Each row comes from the steps of one path. Every step used is in the known rows, and no mark comes twice. Write the path behind each row, first mark first.
In the rows, 128 means zero.
Known rows
u q y z: [139 140  58 107 147 113 194 160 120  92 178  97 134 143 122 143  77  46
 110 103  71 176  81 128 179 141 101 120 168 119 128 139  95 185 110 102
 149 135 143  99 134  92 109 106  92 103]
z g w: [ 96 155  46  92 101 143 163 120 128  63 138 123 142 173 114 112  88 109
 119 111 132 142 108 146 169 168 136 113 184 132 147 111  68 170 148 112
 127 177 176 137 119 118 122 103  93 154]
z y w g: [ 89 127 106 170 118 102 149 102  97 144 146 103 107 150 137 178 136  70
 131 152 149 183 138 169 109 109 125 112 178 125 117  71 117 149 143 135
 110 154 115 160  81 187 125 138  85 137]
g w: [ 93 143  72 112 101 125 174 119 117  74 133 117 131 163 104 112  99 102
 128 127 145 148 114 159 163 135 118  97 177 139 140 122  85 163 142 105
 141 173 160 129 115 136 102  98  86 136]
z g w x: [112 148  44  65 100 119 153 124 134  49 116 107 129 187 108 103 100 101
 133 110 131 135 114 132 175 172 130 101 192 133 146 104  72 180 150 116
 125 170 167 164 130 103 142  85  86 133]
y z: [116 127  86 118 109 126 175 132 110 105 145 113 138 141 121 133  98  66
 121 120 113 167 111 138 142 145 109 123 187 137 121 133 106 170 143 126
 145 161 130 131 132 123 113 109  97 125]
q y z g w x: [138 127  34  35 110 122 184 134 156  37 135 117 114 170 101 112  85 100
  97  80  96 154  79 126 177 177 109 133 212 145 137 138  67 199 147 119
 130 147 152 124 178  56 131  65  87 108]
g q: [ 89 141  87 123 107 127 176 117  99  73 131 117 131 149 127 115 100  76
 152 133 140 146 129 160 151 145 113 109 172 129 140 143  97 161 151  92
 113 186 158 115 112 141 100 114  81 126]
w g: [ 85 137 120 139 122 116 155 115 103 110 135  91 117 166  98 157 115  86
 120 146 131 140 119 164 144 119 122  93 172 128 153  96 101 149 126 121
 109 168 124 155  80 178 112 105  79 135]
x w h: [118 134 105 108  95 164 165 160 110 121 166 126 154 141 127  94  86  72
  95 143 144 135 158 143 150 101 119  90 162 134 111 121  88 161 147  92
 145 167 150 172  76 142  98 140  89 163]
q y: [118 127  94 112 114 131 172 127 124  87 149  93 118 156 114 138  96  83
 109 124 125 149 100 136 161 120 134  92 158 110 130 130  82 162 114  81
 130 148 157 115 127 129  98  99  91 131]
w h q g: [134 105 152 124  87 137 134 144 119 129 145 116 131 160 104 107  83  59
 111 164 160 156 136 145 127 103 119  61 134 103 103 116 111 140 106 112
 138 128 131 211  79 155 134 101 103 159]
h q g w: [111 115 117 120  92 119 158 114 126  94 124 133 115 165  88 111 101  98
 135 136 166 150 118 166 139 119 112  65 161 124 130 128  96 136 103 121
 126 157 144 184  97 136 125  77  97 140]
h w x: [142 125 131 113 131 107 139 119 109  80 102  78 115 181 109 142 102  64
 161 170 145 130 118 130 143 120 118  76 167 111 134 116 110 154 126 102
 127 149 140 176 114 132 144  92  97 141]
y z g: [122 145  58  95 104 144 167 137 118  85 153 117 150 151 126 136  89  79
 111 102  97 156 101 124 150 177 131 135 197 128 127 120  91 179 152 132
 130 167 147 149 129 106 132 111 104 144]
h w g: [105 124 145 151 139 122 142 107 104  98 123  91 104 181  93 173  98  80
 134 179 143 126 112 169 134 104 122  81 164 115 157 111 108 130 120 109
 107 164 125 159  76 177 121 105  85 154]
w h q y z g: [153 112  89  50  88 165 170 169 142  79 183 134 119 174 128  99  54  65
  58 121  99 147  97 113 144 153 133 111 152 112  93 149  74 174 124 117
 141 117 168 167 151  84 144 108 109 142]
x w h q g: [136 103 147 120  85 153 146 158 120 136 162 140 135 142 108  96  92  68
 103 153 166 139 160 151 124  83 113  58 149 123  97 126 104 137 111 110
 137 147 134 229  59 143 117 116  99 166]
w h: [114 132 110 112  93 143 153 148 114 113 149 104 145 158 122 108  78  61
 108 158 141 155 130 140 150 119 120  91 149 112 115 112  96 166 142  96
 145 145 150 155  97 157 115 117  91 154]
w g q h: [ 80 128 116 144 140 125 176 123  86  76 129 123 128 158 118 141  92  55
 111 145 123 129 139 181 138 147 129  90 190 132 131 135  97 141 147 114
 110 184 141 144  93 181  91 104  67 124]
y w g q h: [ 88 131 103 157 134 109 161 111  86  93 139 116 131 150 143 172  99  49
 122 149 147 157 141 173 124 140 151  99 191 121 110 122  93 139 140  96
  82 171 153 147  92 187  90 129  78 128]
x w g q y z: [ 95 114  89 104 127 138 207 136 116  78 161 146  98 128 108 139  98  88
  97 101 105 130 120 181 151 126  85 132 213 179 150 173  92 164 147 107
  96 180 110 104 120 116  71 105  65 102]
g w x: [111 137  71  85 108 102 161 119 126  75 106 102 123 173 100 103 107  91
 141 125 146 141 121 144 169 139 111  88 184 144 140 118  85 171 146 115
 136 165 149 147 126 124 122  77  87 120]
h q y z g: [143 119  77  66 107 147 171 149 137  67 168 133 113 169 126 126  77  78
  89  99  97 144  88 110 142 162 144 115 169 120 110 149  74 171 114 123
 129 140 168 158 163  78 149  99 111 129]
z y: [104 128 101 148 107 121 166 123 100 119 138 114 127 149 131 125 116  67
 136 138 127 169 138 157 126 130 107 106 167 126 118 104 116 161 156 129
 160 166 134 142 111 146 130 123  84 147]
u w h q: [113 146 140 114 120 124 154 154 100 129 157 122 128 202 142  90  78  51
 111 164 162 147 124 119 140 115 127  73 110 114 109 105 104 149 102 108
 169 119 169 192  82 149 124 131 128 135]
g q x: [ 88 133  78 101  98 118 160 122 116  49 121 114 132 150 130  94 116  73
 152 124 133 148 148 149 136 139 133  81 168 147 142 163 115 164 139 113
 112 183 133 129 114 142  90  89  81 103]
h q x w: [115 119 105  89  97 137 148 149 127  85 147 134 124 150 126  81 121  79
 127 122 146 110 170 129 113 104 156  43 154 156 115 152 108 145  96 135
 125 177 146 214  93 131 114 109 102 123]

Which path is each row?
[ 75 134 102 135 123 135 182 124  98  92 144 137 116 144 111 129 114  90
 132 127 139 116 155 186 146 115 103 103 195 163 162 144  93 149 153 107
  87 202 124 142  70 156  87 123  65 125] => x w g q
[ 88 121 105 173 134 104 175 110  81 111 140 134 123 147 161 163 116  41
 121 151 140 174 157 184 102 140 126 109 195 126  95 110 116 145 168 123
 112 173 138 145  97 185 106 140  73 128] => z y w g q h
[130 120 128  93  89 160 156 169 114 122 169 143 135 159 129  77  83  65
  94 151 156 120 166 135 133  96 130  64 141 131  93 133  87 150 124 107
 144 156 167 210  81 134 125 145 102 163] => x w h q
[121 114 139 138 104 120 140 121 111 113 133 113 119 158  95 136 109  76
 136 142 155 150 123 153 124 109 130  62 151 104 121 120 109 135  95 120
 123 149 131 202  90 148 138  91 106 143] => h q g
[ 70 134 108 136 115 116 171 109  97  84 127 115 109 158 104 140 109  82
 142 145 134 136 128 180 147 137 108 106 182 139 165 129  99 151 149 110
  90 186 124 123  90 170  98 102  66 116] => w g q
[129 123  99 116 105 123 152 126 125  97 165 104 100 162 140 148 103  74
 119 137 165 161 107 120 127 107 165  82 142  97  92 125  75 151  83  84
 101 128 183 162 129 130 129 123 119 131] => h q y w
[121 127 101 141  87 127 151 135 105 145 162 108 136 144 163 130  99  43
 118 162 157 198 149 143 118 112 121 111 155 107  76  84 115 165 159 110
 146 133 143 161  99 159 125 158  97 163] => z y w h
[109 115 105 113  81 136 159 132 131 105 137 119 139 154  87 104  75  89
 111 149 156 168 122 170 163 109  90  86 165 122 129 118 101 159 141  96
 143 150 130 157  82 151  94  85  78 154] => q g w h
[137  98  91  50  86 142 189 155 147  79 165 148 105 172 110  79  53  79
  68 124 123 155 101 145 151 128 101  99 155 144 101 169  78 170 124 113
 159 120 161 136 160  91 108  90  94 123] => g w h q y z
[110 133  86 157 100 111 157 114  99 136 150 105 132 140 158 152 130  66
 146 141 151 195 137 143 114 122 128 114 175 112  93  86 113 161 149 117
 134 155 142 151 105 157 130 145 101 148] => z y w
[ 93 146  52  80  97 138 154 125 123  26 131 120 145 164 139  95 102  83
 146 110 119 139 140 135 144 173 151  95 180 135 149 151  99 175 144 117
 101 188 153 145 118 125 111  97  87 115] => z g q x
[121 132  78 124 110 120 165 119 122 100 161  85 118 145 134 168 107  74
 125 129 154 173 101 128 148 109 154 108 164  99 107 115  76 161 105  64
 101 135 168 125 123 140 104 124 102 132] => q y w
[108 160 108 118 150  84 159 128  94 109 120  83 127 190 129 129 120  59
 153 137 145 149 113 115 160 134 118  91 156 126 143  89 111 165 126 110
 155 147 143 170  94 138 118 102 116 105] => u w x
[129 116 110  85  74 125 122 147 132 102 151 110 131 166 150  95  99  49
 117 157 174 164 156 116 103 105 171  51 124 117  76 128 109 155  95 115
 116 126 155 213  95 158 127 123 119 130] => y w h q x
[ 68 126  98 112 111 110 155 114 116  55 119 110 111 159 109 121 122  79
 145 131 130 135 144 175 130 129 127  77 178 156 165 146 120 152 132 130
  89 188 101 139  88 172  84  82  67  94] => w g q x
[ 89 129  72  97  99 139 172 134 121  56 137 136 138 133 134  81 125  82
 145 113 139 126 173 153 138 121 129  80 183 168 140 169 106 161 144 109
 109 205 134 148  96 131  77 111  80 109] => g q x w
[ 88 126 138 143 136 122 162  99  94  71 113 112  98 176 104 156  93  78
 157 178 145 120 118 190 134 123 102  99 175 128 168 141 109 138 136  97
  92 174 127 130  84 167 110 103  74 136] => h w g q
[105 145  59  85 109 151 183 127 121  39 153 119 126 159 129 124  83  89
 120 109 113 141 100 143 168 164 136 123 178 114 145 147  63 177 142  76
 101 172 178 101 140 102 111 105  84 128] => z g q y
[110 144  70 140 128 103 171 131 121  95 149 100 147 152  91 131  94  80
 149 125 126 178 102 167 187 128  92  89 169 116 153 106 102 163 116 106
 137 159 135 139  76 132 110  90  81 133] => u q g w
[ 96 116 122 102 110 128 143 140 124  94 144 132 104 161 106 107 132  85
 118 128 143 103 168 152 110  96 148  43 159 163 136 138 112 134  93 150
 105 179 118 223  68 162 108 102  90 116] => h q x w g
[152  96 112  65  96 163 185 178 134 109 187 153 115 143 129  89  66  59
  61 121 120 136 130 131 133 109 113  95 157 146  85 168  84 162 119 106
 152 135 153 171 130  90 110 121 102 137] => x w h q y z
[124 117 114  97 110 132 165 135 125  86 152 114 101 172 118 123  98  79
 108 131 137 133 109 129 135 113 148  74 138 108 114 141  77 151  94  99
 131 140 171 153 132 124 129  97 107 129] => h q y
[137 122  91 113 139 153 179 134  97  40 134 144 149 168 146 137  48  46
 115 136  98 134 113 145 133 195 127 125 203 118 108 167  95 155 168 116
 128 175 172 144 144  98 125 120  95 155] => y z g q h w
[112 118  75  95 111 131 207 127 119  60 150 130 111 134 123 123  83  67
 117 105 102 164 100 152 156 153  97 135 193 144 134 179  92 178 148  91
 123 161 138  76 164  99  92  94  80  99] => g q y z
[149  99 116  71  96 150 172 166 132 103 171 132 108 162 120  94  61  53
  70 135 115 155 107 127 135 123 117  99 144 124  89 157  86 166 113 109
 154 113 153 153 151 105 123 105 103 128] => w h q y z
[ 95 153  61 105 101 144 167 123 106  55 143 124 142 161 138 115  91  84
 141 119 127 141 124 148 159 179 137 120 184 124 146 131  81 176 158 100
 103 191 170 127 116 121 123 118  87 137] => z g q
[102 158 118 128 123 122 164 148 101 129 155 100 148 186 137 110  77  52
 115 158 149 160 117 130 158 117 119  98 130 113 124  95 110 168 132  95
 171 131 155 156  72 155  96 130 113 136] => u w h
[116 133  79  62  76 161 154 149 136  71 154 145 133 198 126  69  56  89
  92 140 147 132 126 134 157 157 137  90 149 123 111 122  65 161 137 116
 141 149 192 187 118 115 145 111 102 163] => z g w h q
[ 95 112  93 106 125 121 203 119 118  66 147 124  90 144 104 147  93  75
 105 113  96 153  97 180 153 139  89 134 199 150 155 167  98 167 144 108
  97 163 112  84 137 126  84  87  64  89] => w g q y z
[ 92 139  99 153 115 107 143 106 104 126 147  90 118 154 121 182 124  76
 134 146 156 163 123 154 132 110 148 103 176 116 134  84  95 148 119 109
  78 156 131 159  78 190 113 129  92 139] => y w g
[138 110 124  77  95 168 168 170 131 103 181 141 116 159 127  88  76  70
  75 140 145 124 142 133 142  90 135  67 137 128  94 152  73 155 105  86
 147 136 172 180 106 116 113 127 102 149] => x w h q y
[103 135  84  92  87 141 167 141 125  90 140 124 139 169 111  82  69  86
 103 148 148 151 128 157 170 122 109  94 161 131 127 124  85 169 151  97
 154 154 159 139 107 141 101 107  83 152] => g w h
[139  94 142 150  80 120 135 131 114 160 157 123 122 150 142 130 108  46
 120 174 174 200 152 151  95  95 116  84 146  94  67  92 129 142 125 128
 138 117 125 215  80 160 148 132 107 159] => z y w h q g
[145 146  68 118 125 119 163 164 126 116 196  78 142 152 149 142  67  35
 108 148 126 191 103 120 176 110 137  95 136  84 100 104  75 178 102  55
 130 111 176 127  98 128 110 142 104 132] => u q y w h
